Each row comes from the steps of one walk. Every step used is in the known rows, and no mark comes twice. Write the walk behind each row, first mark first.
Known rows:
a -> c -> p: [-12 13 -82 -31 27 -31 -5 -92 22 37 82 -30 22 6 -37 51 47 29 -4]
s -> m: [44 32 -1 -43 16 49 -36 -3 26 -15 -13 -4 33 -38 -17 38 28 26 11]
a -> c -> p -> s: [-9 2 -80 -26 -1 -28 25 -40 20 34 91 -23 78 -26 -3 40 18 -27 43]
s -> p: [-16 -5 -45 19 20 -24 -19 -19 14 -34 48 4 48 -26 -17 52 20 9 4]
m -> s -> p -> c: [-25 -17 -6 -45 -19 -76 53 -29 6 40 44 16 66 -22 45 37 -82 13 17]
c -> p: [-1 14 -98 5 54 -2 -24 -80 20 9 86 -12 23 -18 -73 67 68 -8 -29]
p -> c: [-18 6 11 -74 -23 -37 70 -80 0 9 73 -15 17 -10 49 26 -44 35 28]
m -> c -> r -> s -> p: [-7 -15 -38 23 -4 -53 -50 22 50 47 9 36 66 -3 -53 46 1 -29 -20]
r -> c: [6 -8 -31 -39 54 -61 22 -81 56 -17 46 13 10 -10 -10 50 -28 -1 -18]
c -> m: [32 26 -37 -25 15 24 -36 -35 16 -10 58 -11 8 34 -51 36 75 51 -9]
r -> c -> m -> s -> p: [13 -15 -55 6 39 -63 -34 9 45 28 15 39 71 0 -43 56 -19 1 -29]
a -> c: [1 -11 -12 -77 -18 -47 36 -77 21 -9 52 -34 9 33 43 15 -4 74 31]
m -> c -> r: [30 -18 -41 -31 -55 -13 -38 -42 41 34 24 21 -21 30 -38 48 22 9 -20]
p -> c -> a: [-47 22 6 -29 -4 -5 48 -74 21 30 67 -30 40 -32 17 40 -1 61 -5]
c -> r: [41 -6 -60 -23 -44 35 -51 -36 27 -11 33 19 -33 32 -54 31 59 16 -13]
m -> c -> p -> s: [-9 -6 -77 -2 12 -44 21 -35 30 48 87 -8 87 -49 -20 67 7 -60 17]
m -> c: [1 -27 -7 -41 4 -70 28 -70 37 15 46 -9 24 -1 18 60 -24 22 -8]
r -> c -> m -> s: [50 -22 -42 -47 41 -60 -7 -29 56 37 17 32 36 36 -36 44 -27 19 -41]

Write each row's walk:
[6 29 -59 -7 43 -11 -42 -48 40 73 32 -5 48 -47 -66 85 36 -15 -30]
s -> m -> c -> p
[22 23 -22 -60 -12 -5 -17 -48 17 15 53 -31 7 59 -16 18 54 87 16]
a -> c -> m
[16 7 -26 -57 -74 14 -4 -50 11 32 45 17 -27 23 -13 21 7 20 9]
p -> c -> r
[32 44 -49 -14 20 54 -37 22 27 29 17 -1 87 -79 -44 49 39 -42 30]
c -> p -> s -> m
[43 27 -7 -38 -5 48 -14 34 25 -3 -3 1 79 -66 2 30 10 -18 50]
p -> s -> m
[-52 3 -6 -6 -1 -36 37 -34 26 53 44 -5 79 -42 13 49 -32 44 -13]
m -> s -> p -> c -> a
[-66 25 -3 4 -2 -13 29 -48 18 34 60 -20 65 -51 7 49 -2 47 -2]
s -> p -> c -> a
[-1 4 -92 3 22 -6 11 -31 19 12 94 -9 78 -47 -35 53 35 -55 23]
c -> p -> s
[50 9 -22 -36 -56 26 -68 -4 47 53 -22 28 -8 3 -46 48 27 7 -12]
s -> m -> c -> r
[23 4 11 -46 -15 -24 7 7 43 45 -1 0 80 -55 23 54 -34 -17 31]
p -> s -> m -> c
[7 -39 -51 3 21 -59 -8 1 27 -4 21 26 70 -14 -9 51 -27 1 -14]
m -> s -> p
[56 -25 -43 -44 16 -29 -13 -17 33 21 24 16 36 44 -31 35 5 39 -28]
c -> m -> s
[35 -14 -16 -72 -8 -46 23 -28 21 53 35 14 40 37 3 29 -36 42 -11]
p -> c -> m -> s
[-68 23 6 5 13 -32 31 -29 31 55 50 -11 88 -46 -1 42 -15 31 -10]
r -> s -> p -> c -> a
[25 28 -37 -29 46 -17 -29 -50 46 9 47 8 9 25 -58 45 35 26 -24]
r -> c -> m
[7 40 -3 -58 -16 3 11 -48 1 30 71 -15 13 25 -10 25 22 55 13]
p -> c -> m
